What can hang from each mark
L: R Y
T: Y
E: L R
U: R
R: E L U Y
Y: L T

Every row comes from one small tree of marks. The marks that hang from a mark follow it in brackets, in alphabetical order. Every link used is in the known rows. Which tree was each row made from?
Known rows
L(R(E U)): 4.92,6.12,-1.02,0.78,-0.14,0.17,-2.28,0.29,-1.38,-1.92,5.07,1.35,0.17,-0.77,-0.40,-1.12,-0.78,2.82
R(L U Y(T)): -1.05,-1.98,0.60,-1.43,-0.51,1.76,-2.40,-2.79,0.08,-1.23,0.41,-0.58,-2.63,-1.62,2.20,-0.79,-0.99,-4.05
U(R(L)): -6.98,-2.86,3.40,4.08,-2.05,1.81,2.27,4.84,3.23,3.61,-3.44,-1.52,0.21,2.85,-0.48,2.48,-2.41,-0.74
T(Y(L)): -1.36,-0.59,2.90,3.40,2.34,1.62,-0.41,3.34,2.33,2.77,-2.24,0.36,-0.43,3.78,1.02,3.40,-2.44,-3.03
U(R(Y)): -6.55,-0.30,4.42,-1.25,2.23,-0.38,0.86,1.36,2.58,-1.75,-5.72,-3.22,-6.39,4.35,0.35,3.39,-1.22,-0.57
Y(L(R) T): 1.36,-3.86,1.57,-1.37,-3.59,-0.61,3.74,-0.83,0.55,3.01,-0.37,-0.49,3.78,-1.44,0.06,1.53,-2.06,2.55
E(R): -5.79,2.08,-0.76,2.58,2.08,-1.41,1.24,4.31,3.72,0.44,-0.83,-0.94,-0.24,3.45,-2.41,1.59,0.63,-1.42
T(Y): -3.49,3.51,3.03,4.44,3.92,0.60,-1.61,3.14,2.47,-1.32,-3.04,-0.21,-1.95,3.89,0.19,2.39,-2.60,-3.39
U(R(E Y)): -1.61,3.48,2.46,-1.22,2.61,-2.83,-0.12,-2.21,-0.38,-2.48,-2.76,-1.16,-4.77,4.54,-0.23,1.24,-0.58,1.92
E(L(R)): 0.26,1.28,0.49,4.18,-1.05,0.46,1.19,2.87,-0.30,5.16,2.98,2.49,3.20,-2.54,-0.67,1.73,-0.72,2.45
T(Y(L(R(U)))): 4.27,1.08,1.37,2.58,1.32,3.21,-2.27,3.87,1.42,2.05,2.70,0.48,-0.48,1.08,1.38,2.28,-2.82,-1.14
R(L U Y): -1.00,0.41,0.27,0.42,0.95,2.72,-4.57,0.14,0.18,0.54,1.62,0.94,-4.48,-0.96,2.05,0.85,-0.91,-3.62
L(R(E U) Y(T)): 6.67,2.18,-5.02,-1.88,-1.54,0.36,-1.06,0.33,-2.46,-4.02,3.34,1.01,3.80,-4.38,-1.30,-3.88,2.43,2.28
L(R(Y)): 1.67,4.06,1.21,-1.24,1.87,-2.71,-1.88,-2.17,-1.57,-0.79,-0.34,1.55,-3.56,-1.36,0.18,3.29,-2.13,2.82
U(R(L(Y))): -5.04,-4.34,-0.82,3.30,-1.88,3.06,1.19,7.77,2.22,3.18,-4.25,-0.15,1.98,-0.16,-1.42,1.54,1.18,-0.74
L(R(E)): 4.23,6.56,-0.57,1.51,0.07,-3.36,-0.53,-1.62,-2.42,-0.24,2.78,2.82,1.92,-0.64,-1.40,0.51,-1.65,5.03
L(Y(T)): -3.90,-3.42,-1.63,-0.87,-0.84,1.08,1.83,3.41,1.46,-2.81,-4.44,-1.03,2.29,-1.64,-1.19,-0.82,2.26,-1.93
R(Y(T)): -3.38,-0.46,2.30,-3.00,1.40,-1.85,0.37,-3.88,0.43,-3.52,-3.86,-1.69,-3.48,0.76,1.12,0.72,-0.86,-1.67
L(R Y): 1.14,1.08,-2.78,0.75,-0.48,0.28,-0.51,5.08,-0.58,0.07,-0.96,2.04,1.99,-3.68,-1.81,1.58,1.19,2.69
L(R(E U) Y): 6.75,4.63,-5.32,0.11,-0.10,1.14,-3.24,3.24,-2.49,-2.37,4.35,2.70,1.84,-3.64,-1.48,-1.89,2.64,2.72
U(R(L Y(T))): -4.79,-3.85,3.33,-0.64,-1.14,-0.83,2.01,-2.36,1.13,0.65,-4.52,-2.43,-1.86,1.60,0.79,1.35,-2.30,-1.07
R(E L U Y(T)): 3.78,1.98,-1.34,-1.35,-0.12,-0.66,-3.45,-6.39,-2.83,-2.02,3.57,1.27,-1.05,-1.46,1.65,-2.94,-0.47,-1.56

Write each row's tree
2.56,-1.36,-5.17,0.93,-1.08,3.17,-0.43,2.59,-1.31,-0.38,4.01,1.44,4.88,-3.44,-0.59,-5.31,5.33,-1.66 => R(E(L(Y(T))) U)
3.02,1.57,-1.07,-1.20,1.18,0.32,-1.68,-4.67,-2.32,-1.27,4.80,0.81,-0.90,-1.13,1.54,-3.84,2.07,-1.68 => R(E(L) U Y(T))
-2.55,-3.76,-6.27,1.68,-0.08,3.63,1.11,7.10,2.82,1.25,2.98,-0.93,4.64,-2.14,-2.12,-3.79,6.41,-4.01 => E(L(Y(T)) R(U))
-2.82,0.75,1.80,4.19,-0.38,0.17,2.86,3.10,0.80,3.61,0.56,-0.04,1.91,3.40,-1.15,-0.57,0.85,1.85 => U(R(E(L)))
-1.15,-3.26,-2.23,1.61,-1.67,0.53,3.98,2.97,-0.30,1.53,-1.01,-0.16,5.70,-0.21,-2.12,-2.91,3.96,1.26 => U(R(E(L(Y(T)))))
2.31,1.20,0.94,-3.75,0.49,-0.16,-1.48,-3.36,-0.42,-4.13,0.95,-1.73,-3.41,-2.02,1.38,-0.16,-1.28,0.10 => L(R(U Y(T)))
4.09,-1.05,-0.19,-4.87,0.05,0.14,-1.37,-5.41,-1.43,-1.77,2.31,-0.63,-2.19,0.65,2.37,-2.14,0.77,-1.17 => R(E U Y(L T))
6.85,-0.51,-0.86,-2.03,-3.20,0.45,0.97,-2.65,-1.51,0.54,4.99,0.19,3.57,-1.51,0.59,-2.04,-0.57,2.87 => Y(L(R(E U)) T)
1.10,-1.40,-2.65,-1.01,-1.85,-0.68,1.76,2.01,-0.57,-1.66,-1.97,0.33,4.01,-4.26,-1.59,-0.15,1.06,2.22 => L(R Y(T))
0.45,-0.55,2.47,-2.41,1.02,-1.72,1.06,-2.12,-0.38,1.76,-1.83,-0.71,-3.37,4.54,0.71,1.96,-0.43,2.23 => U(R(E Y(L)))
1.45,1.64,1.40,-3.05,0.33,-3.61,0.21,-5.11,-1.51,-2.57,-1.29,-0.23,-1.55,-2.03,0.30,1.40,-2.23,2.39 => L(R(Y(T)))
-1.31,-2.48,-3.63,2.65,-1.33,5.59,-3.11,7.33,0.98,1.30,0.92,1.61,1.23,-3.40,0.02,-0.75,2.44,-3.82 => R(L(Y) U)
0.38,-3.00,2.55,-4.28,-0.60,-2.60,3.18,-5.06,-0.26,-0.15,-2.90,-2.25,-1.41,3.83,0.72,0.17,-0.65,1.90 => U(R(E Y(L T)))
-4.15,0.28,-2.27,4.35,1.41,3.25,0.10,7.10,3.79,3.30,4.56,-0.42,1.01,1.57,-1.29,-1.01,3.24,-3.72 => E(L R(U))
6.99,5.08,-1.04,-3.95,0.84,-2.77,-2.53,-6.88,-3.34,-4.97,3.97,0.32,-1.80,-2.02,0.76,-2.28,-0.68,2.58 => L(R(E U Y(T)))
-0.71,-5.01,1.72,-4.73,-0.19,2.65,-0.33,-1.89,1.45,-1.19,-0.74,-2.54,-3.74,0.50,2.79,0.09,0.09,-3.62 => R(U Y(L T))
-3.60,0.91,-0.90,-2.08,2.82,-4.13,1.05,-2.77,1.79,-2.59,-1.89,-2.04,-1.95,2.13,-0.97,0.35,0.70,-1.58 => E(R(Y(T)))
1.87,-0.85,-4.48,1.76,-1.13,-0.09,1.30,0.86,-2.33,1.31,1.80,2.82,6.57,-3.35,-1.53,-3.78,4.41,0.50 => R(E(L(Y(T))))
3.45,-0.77,0.26,-4.04,0.07,-3.28,0.68,-7.29,-2.46,-0.09,-0.01,0.83,-0.46,0.66,1.30,-0.40,-0.29,1.04 => R(E Y(L T))
2.42,0.25,0.46,-0.50,-0.24,-2.31,0.82,-4.21,-2.28,2.16,1.85,1.48,1.19,-3.71,0.60,0.47,-0.51,2.34 => E(L(R(Y(T))))
1.63,3.07,-1.34,3.37,-0.87,2.14,-3.11,0.77,-0.81,1.16,4.62,2.29,0.86,-0.40,0.40,-1.83,-0.42,-1.32 => R(E L U)
3.48,1.61,1.94,3.33,1.30,-0.08,-0.55,2.06,0.34,3.75,0.39,1.77,1.20,1.08,0.52,4.08,-3.65,1.04 => T(Y(L(R)))
-0.08,0.12,1.37,-0.79,-0.84,-3.35,0.91,-6.07,-1.66,-0.05,-1.48,-0.27,-0.35,1.59,0.13,-0.78,-1.77,1.49 => U(R(E L Y(T)))
-5.26,-6.85,-0.58,1.46,-3.43,2.21,3.28,4.89,2.14,1.43,-5.19,-1.83,3.85,-1.01,-1.29,-0.33,1.01,-1.30 => U(R(L(Y(T))))
-4.64,-1.35,3.15,1.24,0.38,-0.08,-0.21,0.53,1.17,2.28,-3.53,-0.83,-3.67,2.15,0.58,3.25,-2.09,-0.65 => U(R(L Y))
-6.57,-2.79,4.66,-3.11,0.67,-1.11,2.98,-1.75,2.64,-3.42,-6.72,-4.89,-4.47,3.86,0.43,1.47,-1.26,-1.03 => U(R(Y(T)))
0.14,2.49,1.10,1.13,0.63,-2.54,-1.18,-2.98,-1.67,1.46,-0.41,1.09,-2.05,2.26,0.13,1.18,-1.58,1.92 => U(R(E L Y))
